Every row comes from one small tree of marks. The marks that hang from a mark follow it in brackets, in alphabetical order. Every link used is in the known rows. Which tree was each row made from?
Known rows:
tasili[ponise[lumil[bolog]]]: -26.8	4.7	-8.9	4.2	-8.3	5.0	-2.1	8.1	32.0	5.6	-2.0	3.4	1.4	2.5	1.0	2.1	-13.6	-6.1	-0.2	-1.3	-26.2	-5.6	2.9	1.6	-12.1
ponise[lumil salo[pogur]]: 12.5	-0.2	-3.8	3.4	-2.8	1.8	5.3	1.6	-25.4	-9.9	-6.2	-0.6	-2.0	-1.6	2.0	-8.5	-3.7	-12.1	4.1	1.1	0.8	0.4	0.8	2.9	-1.1
bolog[lumil salo tasili[pogur]]: -12.2	-1.0	2.4	-10.2	-4.2	-4.7	-7.0	-13.3	-22.2	0.6	-3.3	7.4	-2.6	-0.6	-5.9	4.5	15.6	0.8	3.0	5.9	4.1	18.9	0.3	16.4	21.9
tasili[pogur[salo]]: 10.6	-1.3	6.8	-2.2	0.1	-2.8	0.5	1.9	-10.9	1.1	7.7	-0.8	3.1	-1.6	-0.9	1.8	23.8	7.7	1.7	5.1	-19.4	-3.7	-4.3	1.2	1.1
salo[pogur[tasili]]: 4.6	-0.9	0.0	-3.0	3.2	-0.9	0.7	1.7	-19.0	-7.7	-10.7	-5.4	1.9	-1.6	2.7	-2.7	-4.6	7.9	-3.9	-1.7	10.3	5.1	4.6	-9.0	-2.4
salo[pogur[tasili[ponise]]]: 1.8	-0.6	-6.0	-0.9	4.2	1.9	-2.6	0.2	11.9	-11.8	-16.5	-7.2	2.2	-2.1	6.0	-0.4	-9.3	6.0	-5.2	-7.6	-0.2	2.4	5.6	-16.6	-3.9
lumil[bolog[tasili] ponise[salo]]: 21.1	1.0	-1.8	6.7	6.6	1.9	9.3	0.1	-1.7	7.3	7.5	-1.6	-3.7	0.0	-2.9	-2.2	-2.4	-3.9	3.6	-1.0	15.2	4.6	0.8	2.3	11.0
salo[pogur]: 10.1	0.3	-0.3	-3.1	-1.0	-5.0	5.0	2.7	-17.3	-4.8	-8.5	-3.3	-1.0	-2.2	1.3	-2.6	1.6	3.3	0.4	-1.4	6.4	6.3	1.1	-1.1	-0.6
tasili[pogur[salo] ponise]: 9.1	-1.4	0.0	1.4	0.6	0.0	-1.8	0.8	19.3	-4.2	3.2	-2.0	3.5	-1.7	2.4	4.6	19.0	6.6	1.1	-0.6	-29.2	-5.9	-4.3	-4.6	-0.5
lumil[bolog ponise[salo]]: 21.0	0.2	-0.2	4.6	2.3	4.4	5.3	-0.3	-17.2	6.3	11.7	-3.3	0.0	0.0	-2.5	-1.9	6.7	4.9	1.3	2.6	10.0	-1.2	-0.1	-3.6	0.9
pogur[tasili]: -6.2	-0.7	0.4	-5.1	0.7	1.8	-8.2	-0.9	-19.3	-1.1	-4.2	-2.6	2.8	0.0	1.1	0.6	6.5	10.0	-3.9	-0.9	-0.4	-1.2	2.8	-5.8	-2.1
bolog[tasili[pogur]]: -9.1	0.2	5.1	-4.0	0.7	-6.5	1.1	-0.8	-22.3	3.2	0.8	5.6	1.6	-1.4	-2.7	0.4	10.1	-3.3	5.4	1.7	-0.1	9.9	-3.8	8.6	16.6
lumil[bolog[salo[pogur]]]: -9.7	2.5	-3.0	-5.2	-3.8	0.2	9.3	1.9	-8.5	2.6	-0.7	1.5	0.0	0.5	-2.0	2.7	-10.0	1.0	-2.3	2.6	11.9	14.6	7.0	0.4	-4.4
pogur[lumil[bolog] salo tasili[ponise]]: -12.0	0.1	-2.4	2.4	2.9	9.7	-4.5	9.0	66.2	5.6	8.6	-5.3	9.2	2.8	6.8	4.0	-16.9	2.2	-6.1	-5.9	-12.4	-17.6	4.4	-18.0	-18.4
bolog[lumil tasili]: 7.3	-0.1	-2.5	-5.0	-1.1	-2.5	-6.2	-4.7	13.6	0.9	-8.8	-1.5	-4.0	-0.5	-1.2	2.3	2.6	2.5	2.0	-2.1	2.6	11.9	2.7	10.5	15.8
salo[pogur[lumil tasili[ponise]]]: -11.0	-1.6	-0.6	-1.6	0.7	1.2	-4.8	2.8	17.3	-7.7	-9.9	-3.4	5.6	-0.6	7.4	-3.2	-18.9	-3.8	-4.4	-8.2	8.5	-7.1	2.9	-13.8	-9.7
ponise[lumil[bolog] salo]: -9.5	2.6	-5.1	2.2	-5.9	9.2	2.1	5.5	-7.8	5.8	7.4	2.5	3.3	1.3	-0.3	-3.0	-5.6	-9.7	2.9	2.8	-7.6	-3.1	4.8	1.9	-3.8
bolog[lumil[ponise] salo tasili]: 12.6	-0.4	1.3	-1.5	-0.1	-7.4	-5.0	-13.7	-9.2	1.0	-6.5	2.4	-14.6	2.1	-7.5	3.8	11.3	5.9	1.0	1.9	8.6	9.8	-3.9	19.9	14.0
tasili[pogur ponise]: -12.0	-0.4	-0.5	-3.1	-2.4	-1.4	-5.6	-2.4	-10.9	-2.8	-2.3	2.9	5.0	-2.4	0.9	2.9	16.5	2.7	1.5	-0.1	-15.9	1.2	-1.6	-2.5	3.0
bolog[lumil[ponise] salo]: 13.0	-1.4	2.9	-3.5	-3.9	-4.9	-9.4	-13.9	-23.6	-0.2	-4.5	1.1	-13.0	1.1	-7.3	3.5	19.9	14.9	-1.5	5.9	2.2	3.0	-4.3	14.8	4.0

Which tree is each row?
7.7	-2.5	9.5	3.2	3.7	-6.5	-0.5	2.7	-23.2	-2.3	-2.3	-3.0	-2.8	0.4	0.7	-7.5	-7.7	3.7	-3.0	-0.7	22.7	-11.2	-4.2	-4.1	-10.9 => salo[pogur[lumil[ponise] tasili]]
12.6	-2.5	15.3	4.4	-0.3	-8.1	0.2	3.1	-11.5	5.5	15.9	1.5	-0.8	0.5	-2.7	-2.0	21.0	4.1	3.0	6.6	-8.4	-20.8	-15.6	7.9	-7.4 => tasili[pogur[lumil[ponise] salo]]
23.6	-1.4	1.8	-1.5	-0.7	-7.7	-2.5	-11.1	-25.1	-6.6	-11.0	-1.0	-13.3	-0.8	-5.4	0.7	11.2	13.2	-2.2	5.1	14.1	9.6	-2.7	11.7	4.4 => bolog[lumil[ponise] salo[pogur]]
-7.4	1.2	-6.2	1.0	3.5	7.2	4.1	-0.5	14.2	1.4	6.5	2.1	9.7	-2.4	1.6	1.4	-4.0	-11.2	4.2	-2.2	1.7	11.7	5.9	-8.2	16.3 => lumil[bolog[tasili[pogur ponise[salo]]]]
3.2	-0.3	14.1	5.3	-0.6	-4.5	4.3	8.5	7.4	15.0	23.7	2.2	3.9	1.9	-3.0	-0.9	6.8	3.6	1.4	8.1	-5.3	-18.6	-10.7	2.2	-11.1 => tasili[pogur[lumil[bolog ponise] salo]]
-3.5	-0.5	-2.3	-8.8	-2.9	-2.1	-7.0	-12.1	3.2	0.2	-8.7	3.1	-7.7	0.7	-4.3	5.4	5.3	1.4	1.0	-0.1	5.2	16.4	2.5	16.0	16.5 => bolog[lumil salo tasili]
-34.0	4.5	-3.0	-2.7	-11.5	2.8	-0.8	3.5	-7.1	9.1	3.2	9.0	-2.9	4.4	-4.8	2.7	-6.2	-5.5	-0.4	5.8	-13.4	1.4	2.0	13.2	-10.0 => ponise[lumil[bolog[salo]]]
41.4	-2.0	1.3	5.7	6.5	-3.1	8.9	-3.9	-36.3	-9.5	-4.1	-6.1	-6.3	-2.8	0.1	-6.8	8.7	2.9	2.1	0.8	18.6	1.9	-3.1	-2.0	5.0 => lumil[ponise[salo[pogur]]]
0.7	-1.6	10.5	3.0	-1.8	0.7	2.8	1.1	-35.3	10.1	21.8	4.7	8.2	-0.6	-3.1	-5.4	5.6	-5.0	4.1	8.2	17.4	-9.3	-5.5	-0.7	-0.4 => tasili[pogur[lumil[bolog ponise[salo]]]]
-34.8	-0.6	2.3	-5.7	-4.4	-4.2	-5.2	-5.7	4.6	2.0	2.5	11.6	1.1	0.9	-1.1	4.4	-1.8	-16.7	4.2	-3.0	0.0	2.1	-5.5	9.4	8.0 => bolog[salo tasili[pogur[lumil] ponise]]
-16.2	2.6	-8.6	7.8	0.4	10.7	-4.5	10.0	56.4	2.4	0.6	-3.6	3.5	3.7	4.3	2.9	-13.6	2.7	-5.5	-3.0	-35.5	-15.4	4.7	-9.4	-17.4 => pogur[salo tasili[ponise[lumil[bolog]]]]
32.8	0.1	-0.6	6.6	4.2	1.0	12.9	1.8	-19.3	-0.8	3.5	-5.7	-1.0	-1.9	-1.0	-5.2	-3.1	3.3	0.6	2.4	21.8	4.9	2.9	-6.9	1.2 => lumil[bolog ponise[salo[pogur]]]
-27.4	4.7	-10.3	2.1	-6.9	2.7	4.3	3.9	20.9	-1.1	-9.1	5.6	-3.1	2.2	-0.1	2.0	-19.0	-10.1	-1.8	0.1	-11.5	5.1	3.7	3.9	-11.5 => tasili[ponise[lumil[bolog[salo[pogur]]]]]
6.7	-0.3	-2.7	-6.9	-1.1	-5.2	1.0	-9.2	5.3	-5.7	-15.0	-0.3	-8.2	-0.3	-2.4	1.8	-4.5	-0.3	0.5	-0.9	16.9	23.1	5.1	11.2	16.4 => bolog[lumil salo[pogur] tasili]
12.7	-1.8	14.6	6.1	4.7	-10.9	4.1	3.2	1.5	7.9	12.0	3.1	-4.2	1.1	-3.0	-2.5	11.4	-4.6	5.3	2.6	-1.7	-14.2	-15.8	12.5	2.8 => bolog[tasili[pogur[lumil[ponise] salo]]]
14.5	-1.3	9.1	3.0	-0.3	-10.7	5.7	3.4	-18.0	0.3	-1.0	-0.4	-5.6	-0.4	-0.6	-6.9	-2.6	-1.2	1.3	-0.1	18.5	-8.8	-9.4	5.4	-9.2 => salo[pogur[lumil[ponise]]]
23.7	-1.5	-8.8	1.3	3.4	4.6	3.5	-3.9	2.8	-14.4	-10.2	-6.3	1.6	-4.2	6.1	-1.7	-1.3	-5.5	0.8	-7.3	5.7	6.4	5.6	-12.0	4.0 => tasili[ponise[salo[pogur]]]
-10.5	-0.1	4.5	-1.8	1.1	7.1	-0.7	10.6	35.7	10.7	14.4	-4.3	9.2	2.9	3.2	1.5	-13.1	4.4	-5.2	0.0	-4.1	-16.5	3.8	-11.4	-16.1 => pogur[lumil[bolog] salo tasili]
-22.7	0.6	-4.5	-0.6	-0.5	5.2	0.0	9.0	33.7	0.6	-1.9	-2.9	10.0	0.4	6.7	-1.3	-30.9	-3.3	-6.0	-6.7	11.8	-3.9	8.3	-18.5	-14.5 => salo[pogur[lumil[bolog] tasili[ponise]]]
-8.1	-0.7	-9.9	3.9	0.3	10.8	-10.9	-3.2	2.3	-9.9	-6.4	-1.3	2.6	0.0	4.7	-2.4	-4.6	-6.2	-1.2	-4.3	-17.0	-8.4	3.5	-8.0	-4.0 => pogur[tasili[ponise[lumil salo]]]
-7.5	-1.9	5.3	-4.3	-0.2	-2.1	-1.7	4.3	-12.9	-4.0	-3.1	-2.5	5.4	-0.5	4.6	-5.3	-14.6	-1.5	-3.1	-2.9	18.7	-5.4	2.0	-6.8	-9.5 => salo[pogur[lumil tasili]]
-14.8	2.4	6.9	0.4	1.1	-7.3	6.0	-3.5	-29.2	12.1	9.0	9.3	-5.3	2.2	-9.7	2.9	6.6	-0.5	2.6	7.8	9.4	10.0	-4.9	13.3	10.3 => lumil[bolog[salo tasili[pogur]] ponise]
0.7	-2.3	5.8	-2.4	1.7	3.5	-6.1	5.2	20.6	2.5	7.6	-4.5	4.5	1.7	4.5	0.3	0.6	4.2	-3.5	-1.9	-7.4	-18.8	-1.9	-5.7	-13.3 => pogur[lumil salo tasili]
-4.7	2.2	-4.4	3.6	5.1	2.3	6.5	6.9	54.5	6.4	6.2	-0.5	5.5	0.0	1.4	5.3	-1.5	-1.8	1.7	-2.5	-19.2	2.4	0.1	-4.2	6.6 => lumil[bolog[tasili[pogur[salo] ponise]]]
10.8	-1.1	-5.7	1.3	6.6	6.9	-6.9	0.9	40.6	-6.8	-4.4	-9.3	1.0	0.2	5.3	5.1	5.5	11.4	-5.6	-6.8	-24.4	-10.9	3.1	-15.2	-7.7 => pogur[salo tasili[ponise]]
6.0	-1.2	-3.6	1.8	1.5	5.7	0.6	0.6	-28.5	-12.1	-8.3	-2.8	0.8	-1.2	3.6	-9.3	-9.0	-6.5	-0.6	0.2	4.5	-0.8	3.9	-7.2	-2.6 => ponise[lumil salo[pogur[tasili]]]
0.1	1.2	2.9	1.4	4.7	-1.4	4.5	-0.5	-29.1	0.9	-2.4	-1.2	-4.3	1.9	-4.2	-1.4	-9.7	11.2	-6.7	4.9	19.4	6.4	3.0	-5.9	-7.9 => lumil[bolog[salo[pogur[tasili]]] ponise]
4.0	-2.3	-2.9	-2.0	-0.4	5.2	-4.9	-6.7	-21.8	-7.8	2.7	0.9	7.2	-4.0	2.3	0.6	15.8	-3.4	3.5	-1.0	-6.6	2.5	1.8	-7.9	9.2 => tasili[pogur ponise[salo]]
-2.2	1.5	-9.5	-1.7	2.1	-3.8	5.3	-5.3	18.2	-9.3	-17.0	1.8	-7.7	-0.5	1.0	3.4	-11.8	-8.9	0.4	-8.2	6.2	16.1	1.8	4.5	7.5 => bolog[salo[pogur] tasili[ponise]]
-9.9	-0.6	-4.5	2.4	-5.6	4.7	-6.0	-3.3	-20.7	-7.2	1.0	5.3	5.6	-2.0	1.5	-2.6	11.6	-11.8	5.4	1.8	-20.3	-4.5	-2.6	1.5	3.4 => tasili[pogur ponise[lumil salo]]
-14.6	0.3	3.1	0.8	-3.7	3.5	0.6	9.1	47.9	8.8	15.7	1.6	11.8	0.4	3.1	4.6	-2.3	-2.9	0.3	0.4	-18.2	-13.9	-1.7	-7.0	-10.5 => tasili[pogur[lumil[bolog] salo] ponise]
-21.2	3.4	-3.7	-5.5	-1.4	0.6	5.3	-0.6	6.5	10.2	2.6	5.7	-2.5	2.7	-4.3	5.7	-9.1	-5.4	0.7	-0.5	7.4	15.0	4.7	9.2	6.6 => lumil[bolog[salo tasili]]
23.0	-0.7	1.3	2.3	2.8	-7.9	-5.1	-7.2	1.6	2.4	-7.0	-2.4	-11.6	-0.1	-4.5	0.5	9.1	7.5	1.8	-0.6	4.5	6.6	-5.2	13.8	15.3 => bolog[lumil[ponise] tasili]
